Every row comes from one small tree of marks. The marks that hang from a mark follow it in brackets, in alphabetical order. Every link used is in the known rows. Which tree was each row made from?
Known rows
tiken{kaso{duru{desam}} veba}: [-0.03  2.11 -1.85 -0.77 -0.20  4.89  0.43  2.04 -0.56 -0.36 -1.80  4.48
  4.16 -0.85  4.66 -2.26  0.46 -1.79 -1.36  0.74  2.24  6.68 -2.49  0.75
 -7.35]
kaso{duru{desam naso} tiken{veba}}: [ 2.50  2.59 -5.71 -0.30  0.11  3.20 -1.36  2.98 -0.73  2.10 -4.72  0.64
  3.43 -1.43  6.07  0.85  0.33 -1.94 -1.02  0.93  2.59  5.57 -1.45 -1.89
 -6.07]
naso{rilu{desam{duru} veba}}: [ 1.06  1.38  2.90 -2.01  2.41  3.77 -0.30 -3.67  1.38  1.77  2.18  5.06
  0.48  2.26 -0.42 -5.82 -2.33 -0.15  2.00 -1.49 -1.56  1.78 -1.00 -1.81
 -0.80]
kaso{tiken{veba}}: [ 3.01  3.40 -3.08  0.05  0.20  3.36  0.89  1.85  0.00  4.46 -2.39  4.39
  4.87  1.31  4.16 -4.66 -1.77 -5.80 -0.67  0.13  1.09  6.94 -2.97  0.71
 -5.62]
rilu{desam}: [ 1.35  1.91 -1.28 -3.45  1.75  5.03 -0.59 -1.23 -0.33  1.94  3.10  5.70
  2.09  2.58  3.84 -3.51 -0.03 -2.95 -0.84 -1.87 -1.96  3.75 -1.63  1.73
 -3.20]
kaso{duru{naso} tiken{veba}}: [ 2.90  3.05 -5.41 -0.13  0.12  2.86 -0.16  1.51 -0.79  2.94 -3.81  2.62
  3.58  0.89  5.36  0.56  0.94 -2.59 -1.00  1.22  2.01  6.74 -2.46 -0.70
 -5.92]
tiken{kaso{duru{desam naso{rilu}}}}: [ 0.18  1.17 -2.30 -2.71 -0.31  3.95 -1.53 -1.63 -0.32 -1.60 -0.03  3.57
  3.01 -0.70  1.10  1.28  1.48  0.26 -0.51  0.31  2.06  4.68 -0.72 -2.61
 -3.55]
rilu{desam{duru{kaso}} naso}: [ 0.59 -0.06 -0.59 -5.16  4.62  4.75  1.96 -5.05 -2.14 -0.95  2.36  2.65
  0.19  2.47  1.31 -3.04  0.36 -2.14  1.81  1.02 -4.01  0.99  0.04 -0.25
 -0.68]
duru{desam{rilu}}: [ 2.30  2.09 -2.66 -1.81  2.74  3.15  1.94 -0.51  0.40  0.17 -0.39  3.87
  2.03 -1.31  2.49 -0.63 -1.51 -4.41  0.28 -1.42  2.11  1.38 -1.80  0.57
 -2.63]
desam{duru{kaso{tiken}} rilu{naso}}: [ 2.57  1.26 -3.29 -3.41  4.70  1.06  5.61 -4.72 -0.39 -0.85 -1.24  0.29
  1.80  0.34 -0.33 -0.23 -0.37 -6.50  4.49  2.01  0.27  0.92 -1.55  0.01
 -0.52]
naso{rilu{desam{duru}}}: [ 1.79  1.83  0.47 -3.44  1.59  4.15 -0.24 -3.00 -0.01  1.05  2.23  4.11
  1.19  2.80  0.68 -3.35 -0.54 -0.64  1.48 -0.91 -1.92  2.57 -1.47  0.17
 -0.49]
rilu{naso}: [ 1.53  1.72 -0.31 -2.63  3.43  4.81  1.56 -3.41 -1.24  2.04  0.80  6.84
  1.97  1.83  0.89 -2.81 -1.76 -2.78 -1.42  0.27 -1.16  4.59  0.26 -0.79
 -2.03]
kaso{duru tiken{veba}}: [ 1.63  4.83 -3.81 -0.34 -0.04  3.50  0.34  2.71 -0.22  3.89 -2.63  3.39
  4.26  0.93  5.12 -1.03  0.39 -3.58 -0.33  1.88  1.40  7.60 -2.94  1.81
 -5.99]
desam{duru{kaso} rilu{naso}}: [ 2.39  0.45 -1.76 -3.55  5.40  1.99  5.77 -6.22 -1.10 -2.47 -0.42  2.41
  0.48  1.17 -0.94 -0.41 -0.23 -4.70  3.62  1.68 -0.15 -0.43 -1.16  0.42
 -0.26]
duru{naso{rilu}}: [ 4.01  1.15 -1.71 -1.78  0.96  3.48 -0.88 -3.65 -0.56  1.17  0.26  6.41
  2.03  2.26  0.19 -1.26 -0.90 -0.80 -0.83 -0.51  0.77  3.33 -1.13 -3.09
 -1.19]
rilu{desam{duru} naso veba}: [-0.56 -0.03  2.40 -2.41  5.14  4.53  1.96 -5.16  0.16  1.27  0.95  4.57
 -0.70  2.05  0.96 -5.39 -2.95 -1.03  0.92 -1.28 -3.15  1.33  0.98 -2.67
 -1.64]
duru{desam{rilu{veba}} kaso naso}: [ 3.44 -1.23 -3.20 -1.56  3.77  1.68  1.03 -4.21 -0.03 -2.38 -0.55  2.16
  0.93 -2.03  1.03 -0.81 -1.29 -3.33  1.38 -0.45  2.98 -2.15 -1.62 -4.56
 -2.57]
desam{duru{kaso} rilu{naso veba}}: [ 1.65 -0.25  0.26 -2.44  6.04  1.50  5.64 -7.02  0.32 -1.51 -0.22  3.47
 -0.22  0.68 -1.67 -2.55 -2.14 -3.93  3.99  1.17  0.36 -1.31 -1.01 -1.82
 -0.65]
kaso{duru tiken}: [ 0.12  5.42 -4.30 -2.24  0.19  2.77 -0.47  1.38 -0.01  3.20 -0.78  3.09
  3.48  1.55  3.37  0.76  1.12 -4.12  0.14  1.47  1.08  7.13 -2.72  1.93
 -4.56]
tiken{kaso{duru{naso}} veba}: [ 1.39  0.82 -2.84 -0.87 -0.21  4.12  1.00 -0.32 -1.27 -0.41 -2.09  5.57
  3.91  1.50  4.44 -0.68  1.20 -1.24 -1.85  0.74  2.20  6.75 -2.51 -0.48
 -7.27]
duru{kaso naso}: [ 3.51  0.30 -4.53 -3.10  2.00  2.75 -0.65 -4.19 -1.88 -1.16  0.59  4.71
  1.88  2.65  1.16 -1.34  0.66 -3.29 -0.22  0.77  0.55  1.86 -2.36 -2.14
 -3.32]
naso{rilu{desam{duru{kaso}} veba}}: [ 1.31  0.96  2.18 -3.06  2.82  3.34 -0.63 -4.84  0.70  0.21  3.33  3.96
  0.53  2.21 -1.25 -5.68 -1.13 -0.72  3.33 -0.13 -1.78  0.38 -1.63 -2.15
 -0.41]
kaso{tiken}: [ 1.63  4.03 -3.66 -1.80  0.49  2.94  0.22  0.72  0.49  3.82 -0.45  3.99
  4.05  1.80  2.50 -2.87 -1.07 -6.06 -0.19 -0.19  0.96  5.81 -2.46  0.85
 -4.09]

Write each row's tree
[ 1.79  3.12 -2.62 -0.89  0.28  2.22 -1.78 -1.43  0.79  3.17 -1.22  3.21
  2.40  0.59  1.13  0.45 -0.15 -0.79  0.73  0.98  1.86  5.02 -1.36 -3.59
 -2.73] -> kaso{duru{naso{rilu{veba}}} tiken}
[ 0.20  0.25  2.73 -2.48  4.90  5.59  0.84 -4.11  0.01  2.84  3.28  6.58
  0.53  1.10  1.74 -5.66 -2.65 -1.08 -0.60 -1.20 -2.87  2.70  1.01 -2.80
 -1.86] -> rilu{desam naso veba}
[ 2.84 -0.84 -2.84 -1.59  4.23 -0.05  3.84 -6.55  0.66 -2.47 -1.84  2.32
 -0.42  1.90 -0.46 -1.19 -1.19 -4.14  3.29 -0.05  2.47 -2.65 -2.40 -2.86
 -2.44] -> desam{duru{kaso naso} rilu{veba}}
[ 3.75  0.75 -4.35 -2.53  0.74  2.35 -2.59 -1.97 -0.97  0.09 -0.51  0.29
  3.12 -1.67  0.17 -1.02 -0.08 -2.86  1.61  1.19  1.88  1.72 -1.17 -5.06
 -1.03] -> duru{desam kaso{tiken} naso{rilu}}
[ 3.27  2.93 -3.39 -1.38  0.93  2.90  0.46  0.46 -1.26  2.18 -0.56  3.28
  4.82  1.12  3.04 -4.66 -0.26 -6.24  0.92  2.27  0.73  5.08 -3.75  0.57
 -4.70] -> duru{kaso{tiken{veba}}}
[ 3.73 -0.27 -2.85 -2.95  1.31  3.14 -2.46 -3.69 -1.62 -1.78  0.67  2.89
  1.88 -0.75 -0.28 -1.01  0.06 -0.82  0.57  0.72  1.21  0.49 -0.90 -4.71
 -0.87] -> duru{desam kaso naso{rilu}}
[ 1.37  1.20 -3.30 -0.87  2.97  2.45  0.75 -1.97  0.51 -0.64 -1.81  2.80
  0.41 -1.66  2.83  2.46 -0.14 -0.63  0.08 -0.72  3.24  0.91 -0.75 -2.79
 -3.95] -> kaso{duru{desam{rilu{veba}} naso}}
[ 0.82  0.40 -3.21 -0.27 -0.16  4.46  0.18  0.81 -1.12 -1.30 -2.89  3.85
  3.59 -0.61  4.97 -0.53  0.93 -0.68 -1.97  0.35  2.58  5.69 -1.83 -1.40
 -7.25] -> tiken{kaso{duru{desam naso}} veba}
[ 0.25  2.65 -1.21 -0.71 -0.24  4.51  1.32  0.89 -0.93  0.37 -0.96  6.21
  4.63  1.54  3.92 -2.11  0.88 -2.35 -1.23  1.14  1.35  7.93 -3.16  1.86
 -7.05] -> tiken{kaso{duru} veba}
[ 2.41  2.35 -3.89 -1.75  1.30  1.88  1.86 -0.93 -0.84  0.59 -2.69  1.28
  3.15  2.45  1.89 -4.29 -0.50 -5.52  2.26  1.87  0.57  3.30 -3.42  0.54
 -4.55] -> desam{duru{kaso{tiken{veba}}}}
[ 1.73  3.18 -4.67 -1.90  0.12  2.80 -2.66  0.33  0.00  1.78 -2.16  0.47
  2.72 -1.77  2.33  2.55  0.96 -0.63  0.38  0.87  2.04  4.69 -0.67 -3.18
 -2.33] -> kaso{duru{desam naso{rilu}} tiken}
[ 3.03 -0.44 -2.52 -0.24  3.40  2.13  1.40 -3.03  1.14 -0.27 -1.75  3.71
  0.75 -1.56  2.06 -0.78 -2.62 -2.53 -0.31 -2.48  3.29 -0.87 -0.54 -4.26
 -3.37] -> duru{desam{rilu{veba}} naso}
[ 2.03  0.83  1.35 -0.87  5.19  3.03  4.49 -4.90  0.99  1.83  0.83  6.96
  0.95 -0.33 -0.03 -2.37 -3.35 -3.69  0.77 -0.50  0.89  1.86 -0.14 -1.89
 -0.99] -> desam{rilu{naso veba}}
[ 4.23  1.46 -4.09 -2.55  0.81  2.11 -1.44 -3.11 -0.98  0.92  0.58  2.64
  3.56  0.95 -0.45 -1.25  0.57 -3.51  1.79  1.68  1.13  2.92 -2.16 -3.66
 -1.02] -> duru{kaso{tiken} naso{rilu}}
[ 2.31  0.76 -5.92 -3.05  1.72  1.00  0.61 -3.58 -0.71 -0.71 -2.86  0.30
  1.88  2.97  0.86 -1.15  0.28 -4.92  2.42  1.01  0.73  1.63 -2.62 -1.81
 -3.40] -> desam{duru{kaso{tiken} naso}}
[ 3.01 -0.70 -0.84 -1.71  2.32  2.79 -2.56 -4.24 -0.45 -1.16  0.73  3.42
  1.42 -1.20 -1.21 -3.13 -1.51 -0.19  0.86  0.27  1.90 -0.44 -0.67 -6.91
 -1.08] -> duru{desam kaso naso{rilu{veba}}}
[ 3.99 -0.30 -1.89 -3.95  1.94  3.77 -1.98 -4.69 -1.92 -0.83  3.66  3.88
  1.54  1.66  0.37 -1.76  1.38 -0.73  1.26  0.22 -1.17  0.95 -1.37 -2.89
 -0.34] -> duru{kaso naso{rilu{desam}}}
[-0.26  1.15 -0.25 -1.45  0.35  3.14 -0.84 -3.22  0.81 -0.21  0.75  6.08
  2.47  1.36 -0.05 -0.68  0.40  0.17  0.07  0.47  1.74  4.93 -1.35 -3.29
 -4.15] -> tiken{kaso{duru{naso{rilu{veba}}}}}
[ 2.08  2.79 -6.73 -1.80  1.43  1.65  0.69  0.48  0.10  0.54 -3.19 -0.36
  2.19 -2.43  4.28  4.45  1.19 -3.42  0.73 -0.01  3.41  2.81 -1.38 -1.19
 -3.53] -> kaso{duru{desam{rilu} naso} tiken}
[ 3.47  0.49 -1.91 -1.61  1.04  3.67 -2.25 -2.25 -0.66  0.13 -0.66  4.16
  1.73 -0.44  0.91 -0.90 -1.47  0.02 -1.01 -1.07  1.65  1.95 -0.04 -4.55
 -1.29] -> duru{desam naso{rilu}}
[ 2.28  0.96 -1.58 -1.98  4.37  4.14  3.01 -2.36 -0.36  0.06 -0.25  3.92
  1.65 -2.11  1.66 -0.43 -1.93 -3.50  0.09 -0.81  1.12  1.37  0.21 -0.88
 -1.12] -> duru{desam{rilu{naso}}}
[ 3.72 -0.36 -4.95 -3.13  3.48  0.38  4.07 -5.71 -0.68 -3.41 -1.75  1.74
  0.37  2.40  0.33  1.19  0.54 -4.53  3.01  0.31  1.84 -1.51 -2.52 -0.45
 -2.04] -> desam{duru{kaso naso} rilu}
[-0.17 -0.52  1.99 -3.62  5.42  4.06  1.69 -6.11 -0.63 -0.16  2.20  3.51
 -0.63  1.87  0.08 -5.51 -1.56 -1.37  2.44  0.41 -3.27 -0.01  0.29 -2.98
 -1.33] -> rilu{desam{duru{kaso}} naso veba}
[ 1.02  2.89 -6.27 -2.03  0.39  2.58 -1.85  1.25 -0.36  1.37 -3.00  0.23
  2.36 -1.07  4.12  2.52  1.07 -2.40 -0.97  0.41  2.26  4.73 -0.93 -1.83
 -4.55] -> kaso{duru{desam naso} tiken}
[ 2.63  1.60 -3.31 -3.44  3.40  1.06  4.27 -4.11 -0.51 -2.47 -0.58  2.20
  1.02  2.19  0.20 -0.65  0.28 -5.80  3.71  0.59  1.28 -0.29 -3.44  2.10
 -1.91] -> desam{duru{kaso} rilu}
[ 4.92  0.82 -5.41 -1.16  1.07  2.23 -0.13 -0.97 -1.82  1.20 -2.10  2.39
  3.88  1.28  3.33 -2.78  0.29 -4.89  0.35  1.64  1.55  3.84 -3.00 -2.25
 -4.77] -> duru{kaso{tiken{veba}} naso}
[ 0.89  2.00 -2.03 -0.36  0.78  4.00  2.71  1.59 -0.27 -1.18 -1.72  3.94
  3.96 -2.06  4.58 -0.20  0.64 -2.63 -0.05  0.28  3.02  5.16 -2.68  1.54
 -6.41] -> tiken{kaso{duru{desam{rilu}}} veba}
[ 1.78  1.54 -2.59 -1.55  3.76 -0.29  4.12 -3.68  1.79  0.01 -1.53  0.96
  1.45  0.77 -0.47 -2.46 -1.59 -6.73  5.01  0.70  2.14 -0.02 -3.19 -0.39
 -2.62] -> desam{duru{kaso{tiken}} rilu{veba}}
[ 3.97  0.37 -6.66 -2.42  2.66  1.28  0.92 -1.75 -0.61 -1.04 -1.31 -0.63
  2.40 -2.52  2.31  1.37  0.61 -5.81  2.13  0.30  3.24 -0.19 -1.99 -2.78
 -2.65] -> duru{desam{rilu} kaso{tiken} naso}
[ 1.73  1.53 -0.82 -0.72  3.40  3.06  1.94 -1.51  1.74  0.74 -0.62  4.36
  1.64 -1.77  1.64 -2.71 -3.06 -3.88  0.56 -1.87  2.86  0.56 -1.39 -1.42
 -3.12] -> duru{desam{rilu{veba}}}
[ 2.98  2.39 -4.06 -1.22  0.95  3.45 -0.67  1.79 -1.27  1.22 -1.58  1.13
  4.52 -1.65  3.50 -4.48 -0.78 -5.35  0.72  1.77  1.63  3.80 -2.81 -0.81
 -5.05] -> duru{desam kaso{tiken{veba}}}
[ 2.69  0.25 -0.12 -0.28  1.71  3.52 -2.07 -3.12  0.61  0.91 -0.84  4.71
  1.13 -0.91 -0.01 -3.07 -3.25  0.36 -0.71 -1.43  1.72  1.13  0.18 -6.53
 -1.84] -> duru{desam naso{rilu{veba}}}
[ 1.10  2.66 -4.32 -3.34  1.45  1.35  1.13 -2.28 -0.34  0.41 -1.31  0.88
  2.65  2.97  0.49 -2.82 -0.11 -6.26  2.84  1.51  0.09  2.88 -3.15  0.85
 -3.27] -> desam{duru{kaso{tiken}}}
[ 3.15  0.19 -3.02 -3.24  1.85  1.75  0.34 -5.58 -1.25 -2.14 -0.59  2.65
  0.94  3.24 -1.55 -1.36  0.18 -1.49  2.16  1.16  0.21  0.37 -1.90 -2.60
 -0.88] -> desam{duru{kaso naso{rilu}}}
[ 1.06  1.74 -1.31 -1.10  1.41  3.46 -2.41 -1.98  0.20  0.25 -0.93  3.69
  0.82 -0.95  0.81  0.41 -0.40  2.12 -0.54  0.23  2.09  2.37 -0.18 -4.61
 -2.41] -> kaso{duru{desam naso{rilu{veba}}}}
[-0.48  1.57 -3.83 -2.63 -0.09  3.49  0.26 -2.06 -0.45 -1.02  0.02  5.28
  2.97  2.28  2.23  1.18  1.89 -2.04 -1.25  0.32  1.55  5.83 -1.92 -0.62
 -5.67] -> tiken{kaso{duru{naso}}}
[ 0.51  1.58 -2.06 -3.01 -0.24  3.83 -0.47 -2.68 -0.60 -0.75  0.77  5.31
  3.21  1.62  0.39  1.26  1.81 -0.29 -0.21  0.63  1.51  5.89 -1.67 -1.55
 -3.57] -> tiken{kaso{duru{naso{rilu}}}}
[ 0.98  1.98 -4.85 -2.37  0.90  3.59 -1.57 -1.01 -1.03 -0.56 -1.86  2.86
  1.24 -0.01  3.59  2.37  1.19 -0.05 -1.80  0.04  1.69  3.36 -0.59 -1.79
 -4.63] -> kaso{duru{desam naso}}
[ 2.62 -0.16 -0.93 -2.28  2.30  1.46  0.04 -6.40 -0.05 -1.45 -0.61  3.20
  0.20  2.82 -2.17 -3.20 -1.38 -0.88  2.59  0.85  0.55 -0.25 -1.77 -4.78
 -1.23] -> desam{duru{kaso naso{rilu{veba}}}}
[ 3.35  1.21 -6.02 -2.85  1.21  1.68 -0.78 -2.42 -1.36  0.59 -0.60  2.39
  3.30  1.77  1.74 -1.12  0.57 -5.41  0.70  1.32  1.17  2.99 -2.50 -2.27
 -3.66] -> duru{kaso{tiken} naso}
[ 2.68  1.41 -3.36 -3.00  3.03  2.70  1.54 -1.92 -0.52 -2.03  1.05  2.40
  2.15 -1.82  1.38 -0.76  0.12 -5.02  1.82  0.33  2.05 -0.26 -2.51  0.32
 -2.27] -> duru{desam{rilu} kaso}
[ 3.42 -0.06 -4.54 -1.58  2.76  2.56  1.48 -2.15 -0.02 -1.06 -1.80  3.01
  1.17 -1.43  3.15  1.30 -1.19 -3.43 -0.54 -1.99  2.97  0.14 -0.90 -2.42
 -2.82] -> duru{desam{rilu} naso}
